Known rows, with every way that one mark hangs from another
k810(k826(k359(k56))): [ 46.4   1.7  23.9 -14.1  -5.7   4.1   8.8   3.9 -10.0  29.0 -13.6 -10.1
   1.1 -27.3   7.4  -6.4 -27.5 -11.2   4.6 -14.9 -35.8  19.3  -4.6 -10.2
   2.0 -20.2  -7.3 -11.6   4.5]
k56(k695 k810(k826(k359))): [ 25.0  16.6  21.9 -18.1  -4.5   5.0  10.8  14.5 -21.9  30.4  -9.9   2.4
  -7.5 -25.7   8.7 -18.9 -19.6 -12.8  -0.5 -20.5 -34.0 -12.9 -57.2 -15.6
   3.2 -26.6 -11.1 -18.7  19.0]
k56(k695(k826)): [ 13.0  -7.6  23.9 -18.0  -3.3  -0.1   9.2   8.0 -30.5  36.9 -12.3 -11.4
 -24.7 -25.6  23.4 -28.9  -9.7 -14.6   3.3 -27.9  -4.3 -24.9 -37.3 -12.4
   2.5 -21.0  -6.3 -20.3   3.9]
k695(k826): [ 22.1 -17.1  18.5 -12.3  -6.3  -2.4   8.5   2.4 -30.0  34.1 -12.4 -17.5
 -24.1 -26.7  17.3 -15.3 -12.4 -14.6   8.2 -29.8  -5.6 -18.9  -8.7 -10.5
   2.2 -20.5  -4.2 -19.1   4.2]
k359(k56(k695(k203(k736)))): [ 24.2   3.5  42.0 -32.1  -8.4  -3.0  10.1   9.4 -28.3   7.4  -4.9 -12.1
 -28.8 -23.1  33.8 -33.7 -13.3 -16.7   0.4 -14.7 -22.6  25.9 -28.6  12.2
   2.2 -21.6   4.2 -12.1  12.1]
k120(k757(k10 k695(k826(k359 k810)))): [ 25.1 -22.7  34.4   0.6 -14.6 -16.6  13.5   5.6  18.5  26.4 -15.3 -58.3
   3.6 -19.4  51.4  -2.6 -19.3 -17.1   3.2 -16.5  35.7 -24.6  -5.6 -16.5
  -2.8  19.2 -12.4 -24.1  10.3]
k695(k56(k810) k203(k736) k826(k359)): [ 16.9 -51.4  23.9 -19.7  -4.5  -7.2  13.4  10.7 -44.6  10.7  -3.9 -16.7
 -21.7 -22.7  20.2 -10.0  -0.5 -21.9   0.7 -18.6 -17.1 -17.0 -31.2  14.1
  -6.2 -36.8  -1.4 -12.5  32.9]
k359(k56(k695(k203) k810(k826))): [ 31.4  13.3  38.7 -42.8   3.4   4.8  10.2  12.1 -32.7  36.1 -10.1   5.1
 -26.9 -23.0  25.6 -30.9 -13.6 -18.6   1.0 -14.2 -38.6   7.8 -53.5  19.6
   6.0 -30.5  -9.2 -15.2  27.1]
k359(k56(k695(k203(k736)) k810(k826))): [ 31.1  13.9  40.1 -43.2  -3.9  -0.8  11.4  13.7 -34.8  14.5  -2.0   9.2
 -38.1 -22.6  25.7 -34.0 -12.0 -18.6   1.1 -17.2 -44.6  10.9 -49.7  11.7
   9.1 -30.6 -10.8 -10.6  28.7]
k695(k56 k203(k736) k826(k359 k810)): [ 18.1 -59.3  18.0 -15.2 -12.6 -13.5  15.1   6.4 -26.9  15.5  -3.9 -41.7
 -17.2 -23.9   7.9   3.4  -3.6 -21.3   1.7  -9.1  -7.1 -13.7 -10.9  12.8
  -6.2 -28.2  -2.2 -13.6  18.8]
k56(k695 k810(k826)): [ 20.0  26.9  26.9 -28.7  -2.2   4.3   9.4  12.5 -30.3  36.2 -10.6  13.4
 -28.0 -25.4  12.1 -30.6 -16.2 -13.5   2.7 -28.0 -31.2 -15.2 -56.6 -12.5
   7.4 -27.4 -12.8 -19.7  20.4]
k455(k359(k56)): [ 37.2   4.1  36.9  -6.3  -9.4   6.4   9.4  -0.1 -13.8  33.3 -13.1 -65.8
 -23.0 -27.3  30.3 -16.9 -27.9 -10.1   5.8 -19.8 -14.4  21.2  -9.8 -10.2
   8.6 -13.1   7.8 -14.5   4.5]
k695(k56 k203 k826): [  7.0 -49.8  24.0 -27.8   7.9  -3.9  10.4   1.4 -48.2  35.1 -14.5 -14.5
 -24.5 -24.1  15.4 -18.1   0.2 -20.8   6.0 -24.8  -2.6 -19.6 -13.7  22.2
  -5.9 -31.9  -2.8 -17.0  16.2]
k826(k359(k56)): [ 44.2  -3.5  28.5  -3.8 -12.6   2.5   8.2   5.2  -6.1  25.1 -14.7 -30.9
   4.5 -26.5  22.1  -6.2 -27.5 -11.6   3.0 -10.5 -20.3  29.7  -3.9  -7.5
  -3.5 -17.0   7.8 -15.2   5.0]
k120(k757(k695(k56(k810) k203(k736)))): [ -3.7 -16.4  46.1 -27.4   6.3 -14.3  11.9   9.4 -18.9   3.8  -8.0  -6.0
 -32.7 -16.2  44.3 -35.2  -7.9 -16.1   2.1 -29.7   3.2   1.5 -31.5   9.9
  -5.8  -2.6  -2.2 -15.3  35.8]
k56(k695(k203) k810(k826(k359))): [ 20.5   2.2  23.7 -29.2   2.5   3.0  11.6  13.2 -32.8  27.4  -8.0  -0.2
  -7.4 -24.6  12.6 -19.0 -12.8 -16.9  -1.2 -17.8 -36.3 -11.6 -54.3   9.5
   3.5 -28.0 -10.3 -17.9  23.3]
k455(k359(k56(k695(k203(k736) k826)))): [ 24.2 -22.5  40.6 -25.1  -3.5  -1.4  13.2   5.3 -32.9  17.5  -2.2 -59.6
 -42.0 -23.7  43.4 -32.1 -10.9 -17.5   0.5 -20.6 -14.6  -5.8 -34.0   6.7
  11.4 -22.0  -0.6  -9.8   9.9]
k56(k810(k826)): [ 27.3  16.7  22.3 -23.4  -4.8   2.0   8.6   7.5 -30.9  33.3 -11.0   7.2
 -27.2 -27.0   4.8 -16.9 -18.1 -13.5   7.3 -29.2 -33.1  -9.4 -29.2 -11.1
   7.7 -26.0 -12.5 -18.6  20.6]
k695(k56): [ 10.1 -11.1  27.6 -16.0  -1.9  -0.3   8.0   2.9 -30.9  31.4 -17.3  -8.4
 -17.3 -26.1   8.0 -19.5 -13.9 -13.6   6.1 -24.7  -6.6   5.7 -16.0  -4.4
  -6.6 -25.5   2.3 -18.6  12.7]
k455(k359(k56(k695(k203) k810))): [ 29.7   6.7  46.8 -23.3  -1.6   8.0  12.4   9.6 -27.7  34.0  -9.3 -60.9
 -30.7 -23.3  47.8 -30.0 -18.1 -16.6  -1.2 -13.2 -20.2  11.9 -57.4  16.4
   8.3 -21.9   7.5 -17.1  25.7]
k757(k10 k695(k56 k826)): [ 12.1 -23.3  44.1 -21.5  -5.2  -7.2  11.8   2.9 -19.6  32.2 -20.0 -21.9
 -12.4 -23.3  44.5 -28.1  -5.3 -21.8   6.8 -25.5  42.1 -25.4 -20.0  -5.1
  -4.1 -15.6  -9.4 -19.7  17.3]
k924(k736): [ 21.2   7.8  23.8 -12.7 -13.1  -4.7   7.7  -0.7 -11.3  40.7 -12.4 -11.3
 -15.2 -21.5  13.9 -17.8 -18.4 -12.6   7.8 -30.3  -4.9   9.4  -1.6 -29.8
   5.0 -18.2   3.4 -21.4   4.0]
k810(k826): [ 22.5  10.3  18.9 -21.7  -3.2   1.3   7.6   1.8 -28.3  30.8 -12.2   4.8
 -20.7 -28.5  -2.3 -16.7 -19.0 -11.3   9.3 -31.5 -27.1  -4.7  -9.1 -13.7
   6.8 -20.6 -12.4 -16.4   3.2]

Rows
[ 30.4  12.2  43.7 -36.3  -2.2   3.7  13.6  10.2 -33.2  16.7  -0.1 -35.0
 -44.7 -23.7  31.2 -33.5 -16.3 -16.1   0.2 -20.1 -40.9   3.9 -54.3   6.6
  16.6 -27.0  -8.3  -9.0  26.5] -> k455(k359(k56(k695(k203(k736)) k810(k826))))
[ 45.2 -42.2  24.2 -12.6 -21.9 -11.5  14.0   6.8 -11.9  14.8  -1.6 -52.5
 -16.8 -23.9  23.3   5.6 -13.9 -19.8   2.0  -1.4 -19.5   7.7  -1.1  13.4
   0.5 -20.8   1.4 -11.0  12.6] -> k695(k203(k736) k826(k359(k56) k810))
[ 17.9 -19.7  41.9 -27.2  -5.7  -8.5  12.0   2.4 -25.6  24.6 -14.3 -32.6
 -11.9 -23.4  54.1 -25.8  -4.1 -24.0   6.9 -25.0  35.7 -25.4 -12.0  13.0
   3.7  -8.6  -9.5 -20.1  13.2] -> k757(k10 k695(k203 k826))
[ 36.4  -8.0  34.1 -17.2 -21.8  -6.9  14.0  12.3  -5.8   9.7  -2.7 -43.7
 -11.5 -23.1  26.3  -9.2 -19.1 -17.0  -3.0   3.7 -21.8  28.1 -28.4  11.0
  -0.9 -16.9   5.8 -13.5  13.5] -> k826(k359(k56(k695(k203(k736)))) k810)
[  8.2 -36.8  37.6 -30.0   5.7  -6.2  13.3   7.8 -33.2  35.9 -14.0 -16.4
 -27.2 -21.8  38.3 -29.4   0.6 -22.4   3.8 -23.9  13.7 -28.5 -42.3  21.2
  -3.5 -28.5  -3.5 -17.4  33.4] -> k757(k695(k56(k810) k203 k826))
[ 12.7  13.5  30.2 -41.0  -2.9  -2.5  11.5  13.5 -43.8  11.1  -0.1  14.8
 -39.3 -23.9  14.2 -33.6  -7.5 -17.5   2.1 -27.0 -37.7 -11.0 -52.7   5.1
   9.9 -28.4 -13.6 -14.5  25.8] -> k56(k695(k203(k736)) k810(k826))
[  1.9 -28.1  45.6 -18.5   6.5 -12.7  10.4   2.1 -11.1  29.3 -21.3 -18.1
 -14.3 -17.9  54.3 -29.6  -7.9 -18.7   5.4 -31.8  41.7 -25.7 -13.0  -9.0
  -7.4   6.5 -13.8 -21.9  17.8] -> k120(k757(k10 k695(k56 k826)))
[ 14.4 -31.4  43.8  -9.3   1.1 -11.3  12.8   9.5  -6.0  27.0 -18.9 -27.0
   0.9 -16.7  59.3 -19.2 -10.6 -19.9   0.7 -23.0  32.5 -29.8 -34.1  -9.7
 -10.3   2.0 -10.6 -22.1  32.7] -> k120(k757(k10 k695(k56(k810) k826(k359))))
[ 11.7 -13.0  29.5 -39.9   1.8  -5.0  11.6   7.9 -50.3  12.9  -4.4  16.3
 -38.2 -23.7   2.6 -22.5  -4.3 -19.6   5.0 -27.2 -34.8  -5.6 -32.0  13.4
   1.9 -36.3 -12.1 -11.2  35.2] -> k695(k56(k810(k826)) k203(k736))
[ 49.9 -29.3  20.5  -0.9 -21.2  -4.8  12.4   6.2   1.7  39.6 -12.2 -54.3
  -6.1 -25.9  20.6   9.0 -22.6 -15.6   3.3  -2.4 -13.0   3.9  -6.3  -4.9
  -1.6 -17.6   1.5 -16.3   6.7] -> k695(k826(k359(k56) k810))
[ 36.1  -0.9  38.1 -21.2  -6.2   3.8  11.0  15.1 -20.4  27.2 -10.8 -26.0
  -3.2 -22.4  39.7 -19.7 -17.0 -18.1  -3.8  -3.9 -26.3  20.3 -52.8  20.0
  -3.7 -25.8   8.1 -17.6  25.9] -> k826(k359(k56(k695(k203) k810)))
[ 50.3  -4.8  25.4   0.5 -24.2  -2.2  11.0   6.4   6.7  32.1 -12.8 -52.4
   1.7 -26.4  17.2   7.4 -29.5 -12.5   2.7   0.4 -17.4  29.7  -5.7  -5.1
  -2.6 -13.5   7.8 -17.7   7.1] -> k826(k359(k56) k810)
[  3.5 -44.3  44.8 -25.2   1.5 -19.3  14.1   2.9  -8.4  32.5 -17.5 -43.5
 -17.8 -16.5  51.6 -16.2  -2.8 -23.6   4.3 -17.7  42.5 -26.1 -12.5  18.3
  -6.8   6.8 -12.6 -23.0  24.5] -> k120(k757(k10 k695(k56 k203 k826(k810))))
[ 24.2 -19.7  16.1  -3.1 -16.5  -4.4  12.9  10.9  -6.8  38.5 -10.2 -43.1
  -7.6 -25.7  16.3  -3.6 -15.6 -15.0   0.2 -10.1  -4.3 -22.7 -36.0 -13.5
  -0.9 -17.7  -2.6 -21.8   4.3] -> k56(k695(k826(k359 k810)))
[  2.1  -4.2  42.8 -16.1   6.7  -7.7  10.1   8.4  -6.2  29.3 -18.3  -7.6
 -21.6 -18.2  42.2 -32.1 -16.4 -12.3   3.3 -29.7   8.5  -4.1 -36.5  -8.4
  -8.2   0.2  -1.6 -21.2  29.9] -> k120(k757(k695(k56(k810))))
[  5.4 -12.0  44.4 -30.0  -5.0  -9.1  13.1   9.9 -30.0   6.9  -6.8  -9.3
 -31.5 -21.7  34.2 -34.3  -5.0 -19.4   3.1 -23.4   1.8   2.5 -37.3  12.2
  -2.3 -24.5   2.0 -13.9  35.3] -> k757(k695(k56(k810) k203(k736)))
[ 20.0  -4.0  31.6 -18.4   1.6   0.1  13.1   9.3 -12.4  30.1 -15.7   0.7
  -2.5 -24.4  13.7 -19.4 -17.1 -14.2   2.8 -21.4  -7.5 -12.4 -41.8  -9.7
  -2.8 -25.3 -10.1 -15.3  27.4] -> k757(k695(k56(k810(k826(k359)))))
[ 36.5  -9.4  32.0 -15.8 -14.6  -2.0  12.9  10.9  -3.9  30.7 -11.0 -50.4
   0.1 -23.7  27.3  -5.9 -20.2 -17.1  -2.7   4.9 -15.1  23.5 -31.2  17.9
  -3.3 -17.4   8.1 -18.1  11.7] -> k826(k359(k56(k695(k203))) k810)
[ 33.6  20.9  45.2 -13.4  -8.9   9.2  11.0  10.3 -16.1  37.1 -11.6 -56.8
 -29.9 -24.5  44.7 -30.1 -24.6 -12.2  -0.2 -15.6 -19.0  10.5 -59.5 -10.7
   9.1 -19.2   7.5 -17.8  21.5] -> k455(k359(k56(k695 k810)))
[ 49.1   2.1  31.6  -5.6 -15.2   4.4   9.3  10.7  -9.3  28.2 -12.7 -29.2
  -1.7 -25.1  29.7  -6.5 -26.4 -13.8   1.1  -8.7 -27.4  25.8 -25.8  -6.0
  -2.4 -22.0   8.9 -16.8  21.8] -> k826(k359(k56(k810)))
[ 35.7  24.4  40.5 -25.2  -1.3  10.5  11.7   9.2 -19.5  41.3 -10.5 -35.7
 -33.8 -25.5  28.2 -30.2 -24.8 -11.9   1.1 -19.8 -33.5  -0.8 -58.9 -12.3
  14.9 -23.3  -7.4 -15.1  20.6] -> k455(k359(k56(k695 k810(k826))))
[ 13.8 -47.3  40.4 -21.5  -0.4  -7.3  14.2   3.7 -23.0  23.6 -17.8 -35.4
   8.2 -22.0  45.9 -17.0  -2.0 -25.3   2.4 -15.9  38.6 -23.5 -18.1  16.7
  -9.1 -16.5  -6.2 -18.0  20.1] -> k757(k10 k695(k56 k203 k826(k359)))
[ 17.5  11.3  48.1 -32.8  -3.0  -3.1  12.1   7.8 -21.1  32.6 -18.4   2.5
 -14.2 -23.1  32.4 -29.9 -11.0 -20.5   6.6 -24.3  15.2 -16.3 -40.8  -6.2
   1.4 -19.6 -17.8 -19.4  34.0] -> k757(k10 k695(k56(k810(k826))))
[ 31.6  -7.9  35.3 -19.9  -3.9   3.4   9.9   9.4 -18.1  23.9 -12.7 -28.0
   3.0 -23.7  32.1 -19.5 -18.7 -16.0  -2.4  -6.3 -18.2  25.3 -31.1  16.2
  -4.2 -20.8   7.4 -15.7   9.3] -> k826(k359(k56(k695(k203))))
[ 17.5 -44.5  17.7  -5.8  -1.4  -1.8  10.6   4.3 -28.3  33.3 -16.0 -20.7
  -3.6 -25.6  10.4  -6.8 -10.4 -15.8   3.5 -21.3  -4.2 -17.1 -15.4  -6.5
  -9.0 -28.4  -1.6 -16.9  10.4] -> k695(k56 k826(k359))
[ 18.3 -23.6  24.7 -29.3  -1.0  -3.8  12.6   9.8 -42.5   7.2  -4.1   5.2
 -17.6 -24.0   0.9 -11.8  -8.1 -18.8   1.7 -20.3 -37.1  -3.4 -30.2  10.8
  -1.9 -35.3 -10.0 -10.6  33.5] -> k695(k56(k810(k826(k359))) k203(k736))
[ 20.4 -35.8  35.7  -9.1  -8.1 -17.9  14.3   5.1   6.9  22.1 -13.5 -61.7
   3.8 -17.9  55.1  -2.3 -12.3 -21.2   2.2 -13.7  34.8 -23.5  -4.4   7.9
  -3.3  16.8 -10.9 -22.9  14.8] -> k120(k757(k10 k695(k203 k826(k359 k810))))
[ 19.6 -25.2  22.7 -27.5   6.9   1.4  12.0   7.9 -39.8  28.4 -12.1  -0.8
  -6.5 -24.7   1.1  -8.5  -9.4 -19.0   1.8 -17.8 -32.3  -7.4 -34.8  19.2
  -4.5 -35.0  -8.3 -15.5  31.8] -> k695(k56(k810(k826(k359))) k203)
[ 12.9 -23.0  24.1 -26.4 -15.3 -11.8  13.6  10.1 -29.6  19.4  -0.4 -30.9
 -39.7 -23.4  20.7 -18.3  -3.6 -19.9   1.9 -15.9  -8.7 -21.3 -33.3   7.9
   5.2 -21.9  -5.6 -17.2  11.7] -> k56(k695(k203(k736) k826(k810)))
[ 34.1   6.1  16.9 -12.6  -7.1   3.0   9.8   8.9 -22.0  27.6 -10.0  -3.3
  -6.7 -27.3   3.1  -5.9 -21.6 -12.7   3.8 -22.9 -36.2  -7.3 -28.8 -14.3
   3.9 -25.1  -9.2 -17.4  19.0] -> k56(k810(k826(k359)))
[ 18.6 -61.2  16.7 -13.2  -5.9  -8.1  14.2   4.7 -24.3  37.2 -11.8 -46.0
  -6.1 -24.4   8.0   7.0  -5.5 -21.1   2.0  -6.6  -1.6 -17.9 -14.3  20.7
  -9.0 -28.1   0.2 -18.2  17.1] -> k695(k56 k203 k826(k359 k810))
[  8.5   6.6  49.6 -30.9   7.8  -8.2  10.9   7.0 -11.0  28.3 -19.5   5.3
 -16.5 -17.8  42.0 -31.2 -13.8 -17.5   4.8 -30.7  14.6 -16.6 -34.2  -9.3
  -2.6   2.3 -20.6 -21.7  35.0] -> k120(k757(k10 k695(k56(k810(k826)))))
[ 34.8  22.3  41.4 -21.7 -10.6   4.7   9.1  14.3 -18.1  36.1 -13.3 -11.4
 -23.5 -23.5  38.7 -31.2 -20.5 -14.4   0.5 -12.9 -24.9  17.6 -54.6  -3.0
   1.3 -24.6   4.9 -20.0  23.0] -> k359(k56(k695 k810))
[ 29.4  -9.5  37.2 -13.2  -2.7   6.7  11.4   4.5 -20.1  42.8 -12.3 -60.9
 -30.4 -25.2  41.1 -28.8 -18.9 -13.2   2.0 -20.4  -7.8 -10.0 -38.4 -11.8
   9.5 -18.9   0.1 -15.7   4.5] -> k455(k359(k56(k695(k826))))
[ 30.7 -25.3  36.1 -20.1  -8.0  -0.4  15.2   5.1 -16.7  45.6  -8.4 -87.1
 -34.7 -24.0  39.3 -15.1 -14.2 -18.6   0.9  -6.2  -5.9 -10.4 -38.0  16.2
  10.5 -18.1   0.4 -16.5  10.8] -> k455(k359(k56(k695(k203 k826(k810)))))
